In the rows, 128 means zero.
Known rows, with every way that one mark hangs from another
B[Q[A]]: [ 99 128 114 182  97 120 156 136 165 129 110 151 123 124 123 102 131]
M[J L Y[Q[A N]]]: [130 175 122 123 140 132 112 133 130 121  95  98  84  83 189 190 191]
Q[N Y[M[L]]]: [172 121 144 138 149 119  93 117 117 105 165 118 127 170  89 130 148]
Q[A N W Y[M[J L]]]: [178 134 196  81 134 138 120 125  57  81 173 136 172 153  88 154 119]
B[M[J L Y] Q[A W]]: [ 72 179 154  87  99 116 180 130 166 125  86 132 103  32 210 149 178]
Y[M Q[W]]: [ 98 105 123 128 192 139 126  99 114 160 117 100  88 147 139 119 123]
W[Q[A N]]: [133 106 116 181 102 128 149 156 135 161 139 147 136 183 122 102  98]
N[Q[A W Y]]: [150  91 119 109 113 133 111 150 118 122 156 166 199 128  72  99  44]
Q[A]: [127 110 104 191 101 134 132 132 115  95 134 144 156 151  87 103 106]
Q[A N W Y[M]]: [178 105 191  88 129 143 129 123  53  83 179 147 181 182  68 124  87]
N[Q[A Y[M]]]: [140 102  97 133 132 119 141 136 137 115 140 139 201 139  78 105  68]
N[Q]: [119 103  70 153 127 120  86 143 180 154 139 148 143 130  98  96  95]
M[J L Y]: [124 168  89 142 121 127  83 135 157  99  97 101  65  67 163 182 202]
N[Q[A]]: [123 106  81 154 115 124 122 145 154 135 138 153 183 132  92  99  79]
B[M[J L Y[Q[A N W]]]]: [100 166 140  99 133 122 131 120 144 132 104 111  95  72 201 149 178]
Y[M[J] Q[A N]]: [116 151 141 128 185 125 150 103 115 145 113  96 117 165 155 152 160]
B[M[J L] Q[A N W Y]]: [114 178 198  82 104 107 157 132 149 131 130 151 134  73 176 139 167]
L[M[Y]]: [119 100  82 144 106 139 113  94 132 109 115 108  92 117  97 101 144]
W[Q[A N Y[M]]]: [151 102 132 161 118 123 170 146 117 142 141 133 154 190 107 109  87]

Rows
[141 101 120 102 134 129 130 138 115 117 151 144 200 118  81 116  62] => N[Q[A W Y[M[L]]]]
[118 156 164 100 191 135 138 105  90 147 124  97 116 130 164 171 164] => Y[M[J L] Q[A N W]]
[115 130  99 124 119 138 128  94 125 120  96  99  93 104 129 129 158] => L[M[J Y[Q[A]]]]
[ 89 175 175  63  97 118 169 130 165 135 104 147 103  83 202 137 171] => B[M[J Y] Q[A N W]]
[137 100  86 133 143 115 106 133 162 135 142 134 162 137  83 103  86] => N[Q[Y[M]]]
[130 169 138 100 141 140 104 135 114 123 102 106  83  78 187 191 180] => M[J L Y[Q[A N W]]]
[150 122 135 156 122 120 164 147 120 140 137 126 149 170 121 131 110] => W[Q[A N Y[M[J L]]]]
[133 108 158 130 145 147 111 129  90 158 144 143 126 165 130 111 100] => Y[Q[A N W]]
[133  95 108 179 115 124 181 145 122 133 124 127 154 167 103 103  75] => W[Q[A Y[M]]]
[142  92 109 190  96 126 162 158 124 137 129 143 154 164 100  95  66] => W[Q[A Y]]
[185  97 175 102 119 141  50 138  93 117 189 163 123 173  73 109  99] => Q[N W Y]
[147 120 123 156 133 115 127 145 145 159 139 121 109 167 127 128 127] => W[Q[N Y[M[J L]]]]
[152 110 169 117 106 150 100 137  78 111 175 166 154 173  89 114 101] => Q[A N W]
[130 152 136  94 133 142 104 135 119 126 102 119  83 117 171 166 152] => M[J Y[Q[A N W]]]
[140 122 100 128 135 115 135 136 140 114 136 132 196 118  91 127  91] => N[Q[A Y[M[J L]]]]
[ 98 146 129 118 199 132 114 101 119 158 108  86  76 105 167 163 168] => Y[M[J L] Q[W]]
[114 125 104 108 125 142 105  94 126 131 103 101  73  99 131 128 158] => L[M[J Y[Q[W]]]]
[ 90 124 106 135 130 123 136 114 162 138  99 115  88 105 175 101 143] => B[M[Y[Q]]]
[ 86 192 161 125 106  97 167 127 185 143 111 138 117  78 197 138 203] => B[M[J L] Q[A N]]
[119 129  87 128 107 134 102  95 142 108 107 103  80 103 113 126 172] => L[M[J Y]]
